Each row was made from one path, in order. Every step used is in the known rows, and no mark comes twice. Write each row's path.
Known rows:
Z E T: [  8  -1  -3 -14  -5   5  -7  17   4  -1   5 -15  -7 -17 -11   1   9   0
   1   6 -13  -2   1]
T E R X: [  2  -7  -3   7  -4  -9   5 -26  -5  -4   5  29  -5   4   7  19  11  10
  -6   6  -7  11   3]
J R Q M: [ -4  -1  18  17  -7  -7   4   4   3  -7  -6 -14   8  -8  -1  21 -10   1
 -26  -3  -1   0 -14]
W Z J: [  4  -1 -12  -5   5   8   9  17 -16   4  -2   0   8  39  12 -30   6 -10
  21  -4  -6   2   2]
E R Q: [  2  -3  -4   2  -1  -8  10  -8  -3   1   2  -3  -9   2  23  17  13   0
 -31 -13  18   1  -6]
Q M E R: [  7  -4   3   7  -1  -9   0 -14  13   7   6  -4 -10  -8   5  -4 -19  15
  15   5  29  18 -12]
R E: [ 12  -5  -2   2 -11  -9  -3   4 -15  -3   3   7   2   9   0   8  12  -1
 -15   4  10   0  -8]
Q M E: [ 10  -3   7  10  -4 -10  -7  -8   6   8   5  -7   2  -2  -7   2 -28  11
  25  15  17  17 -12]
J R E Z W: [ -5   7  -7  -8  -3   3  -5  11  -4  -5  -6   5   7  -7   4  10  19  -5
 -25 -10   0 -28  -3]
R Q M E T X: [  0   0  25  11   1 -18   5 -12  15   6   7   5  -6  -1   9  29 -15   8
  18  -2   7  31  13]
M E T X: [  5  -3 -13  -8   9 -10  -4 -21   5   8   4  16  -8  -3 -12   2 -10  -7
  30   9  -2  21   9]
R X: [  9  -9   0  14  -1 -12  -3  -3 -18  -3   3  31  -1  16  -4   9   7  -5
 -16  -1  -6  -5  -4]
Z J R Q M E: [ -7   9  13  13   3   9   0  -6   0  -4  -3 -26   9 -14  -1 -11 -20   7
  -8   0 -12  21  13]
Q M E R J: [  4  -7   2  15   1 -13  -1 -15  12   6  10  14  -9   2  13 -21 -15  16
   8  -2  20  23  -2]
E Z: [  5   2 -12 -11   3  -1   7  11  -4   6  -1   6  -2   7  13   9   9 -10
   8   0   9 -27 -16]
J R: [  0  -3 -17   1  -1   1  -3  -1  -9  -7 -10  -7   8  -9 -20  -2  -5 -14
 -20   9  -8 -15 -22]
Z W: [ 11   7  -9  -8   0   2 -11   0  -8   4   3 -10   6  19 -18  11   3  -9
  -9  11   0 -21  -1]
R J Z E: [ -4  -5  -6   1  -6   1 -16   2  -8  -6   0  10   5  -3 -20 -15  -5  -8
   1  14 -15  -4   3]
T E M: [  7  -2   5  -6  -3   0   5 -21  10   5   4   5   2   4 -17  20   5  10
  13  20 -10  -4   1]
Z J R Q M E T X: [-12  10  19   6  10   5   8 -10  11  -5  -1  -8  -1 -13  -4  -7 -13   0
   7  -1 -19  28  27]
Z J R: [ -2   8 -11  -3   6  18   3   1 -13  -9  -7 -18   7  -3 -19 -27  -2 -15
 -14  11 -21  -8   0]
J Z E T: [ -3  -2  -5 -16  -1   8  -8  12   4  -3  -3 -12  -5 -22 -32   3  -4  -8
  17  15 -12 -15  -6]
W Z J R E: [ -4  -2  -9   0   0   8   5  18 -17  -6  -8   5  11  23  12 -32  13  -7
  -1 -14 -10   5   3]
W Z J R Q M: [ -8   2  13  11   1   5  13  21  -4  -3  -7  -9  12  25  20 -16  -2   0
   3 -17  -8  11   3]

Which path is each row?
[ -8   0  20   1 -12   1  -2   4  12  -5  -2 -17  -8 -26  -4  21  -9   7
   1   4  17   3  -4]
J Z E R Q M
[ -2   5   6  -3   4  16   6   2  -2  -9  -2  -2   0  -8 -15 -25  17  -2
 -26  -3 -12  -8  13]
Z J R E M
[ -5  -1 -16  -3   6  12   7  15 -14  -2 -10  -2  12  24   5 -34   3 -13
   8  -7 -15  -1  -3]
W Z J R
[ -6  -5  -7  -4   2   1 -10   8   1  -5   2  14  -3  -4 -20 -20   3  -7
   3   5 -23  -8   7]
R J Z E T
[ -7  -2  11  13   4  -8   1  -2  14  -1  -3 -12   1 -21   0  12 -15  10
 -11 -11  -6  13  -5]
J R Q M E T
[  7  -9   3 -10  -8   4  -3  19   7   6   0   5   2  10   7  -5  15   4
  17 -12   7   1   1]
W Z E M
[  5  -2  -5 -11   7  -9  10  -4   3   1   2  19 -12  12 -15   9   8 -18
  15  10  -7  -2   2]
E T X
[  4  11  -9 -17   5   4  -2  11  -1   8   2   0   2  14   7  15  13  -8
   3  -2   6 -37  -2]
E Z W
[ -5   9   7   1   7   8   2   2  11   3  -1 -11   2 -16   5 -17 -20   8
  25   3   2   4  -1]
Q M E Z J R
[ -7   5  15  13   9   2   1   0   7   0   1  15  -1 -13  10 -13 -14  12
  16  -7  -4   8   8]
Q M E Z J R X
[  9  -5  -2  -4  -2  -9   4  11  -4  -1   6  11  -8   7  -1   2  21   0
 -12  -6  -1  -6  -4]
R E T
[  5  -1  20  17  -6 -14  -3  -8   4   7   6 -13   5  -2  12  25 -22  15
   4  -1  15  24   0]
R Q M E
[ -6  -2 -25  -2  11  -2 -16 -28   2   6   3  17  -4   1  -8 -21  -9   1
   2  -1   8   3  12]
M E R J Z W
[ -9   7  -3  -1  12  11   9  10 -10  -7  -5  19  -1  -1  11 -15  15 -10
 -10 -12 -20 -23   7]
E Z J R X
[  0   4 -10 -11   3   6 -12  -3  -7   2  -5  -7   7  11 -39  12  -9 -16
   9  20   0 -32  -8]
J Z W
[ -1  -2   6 -14  -5  11 -10   2  10  -1  -3  -8  -3 -24 -37   8  -3  -3
  13  16   2 -19  -3]
J Z E M
[  2   2  23   4 -17  -2   0   8  11  -3   6 -22  -9 -22  20  21   5  15
 -19  -6  19  17   4]
Z E R Q M
[ -4  -3  -9 -13  -7   8  -9  -1   1  -5  -5 -11  -8 -26 -20   3  -3  -7
   6  15  10  -9  -9]
J Z E R
[  1  -6   2   1  -4   0   0  -2   4  -7  -5  11   0 -15 -15   1  16   0
 -32  -7   2 -14  -8]
J R E M
[ -8   1  -5   3   4   9   9  15 -14  -3 -10  -7  14  24  18 -18   6  -9
  -5 -18 -15   6   6]
W Z J R Q
[  2  -5 -13   4   1  -9  -4 -24   0   7   3  -5  -5 -13  21  10  -6   9
 -11 -11  21  23   2]
M E R Q
[  4   0 -20  -8   5  -3  -7  -8  -1  12   1   4   1  -8  13   2  -9   1
  25   2  12  -3  -7]
M E Z
[  2  12  -7 -15   9  14  12  13  -7   4   1  -4  -2  10  13 -14  11 -10
  12   2  -4 -22   3]
E Z J
[  3  -8 -13 -10 -11   1  -2  16  -2   2  -1   0  -3   7  24 -10  14   1
   9 -14  16  10  -5]
W Z E R
[ -1   0  19   9 -10 -10  13 -19  11   1   6  -6  -3   2  19  35  -1  20
  -2   7   6  19   1]
T E R Q M
[  6  -1  26  16  -9 -13   7   6   1   1   4 -12   3  11  11  29  -8   7
 -10   0  11   6  -8]
R Q M
[ -5  -2  -4   9  -3  -4  -1  -2  -9  -7 -10 -12  10  -9  -2  18  -1  -9
 -36  -4  -8  -5 -11]
J R Q
[ -5   0   3   8   6  -6 -10 -18  16   6   6  11  -6   4  -9 -15 -20  12
  15   3  17   6   6]
Q M E R J Z W
[ -6  -1 -17  -3   9  -1  -3 -12   0  -1   2  21  -8  17 -10 -18   8  -9
 -15  -3   4 -20   3]
E R J Z W
[  0   9  21   6   0  -8  -5   0  12  12   7 -11   5   2  25  32 -11  17
   8 -11  16   4  10]
R Q M E Z W
[ -1  12  -3 -14   2  13  10  -5  -3   3   2  -5   6   7   9   4   6   2
  28  19 -22  -6  11]
T E Z J
[ -4   6  -4  -5   7  14   7  10  -7 -11  -2  -6  -1  -5 -11 -29  16  -6
 -22  -4 -25  -5  10]
Z J R E T
[  2 -13  -4   2  -9  -5  -3  14  -7  -1   1  26  -5  10  30  -6  20   5
  -1 -24   9  14   3]
W Z E R X
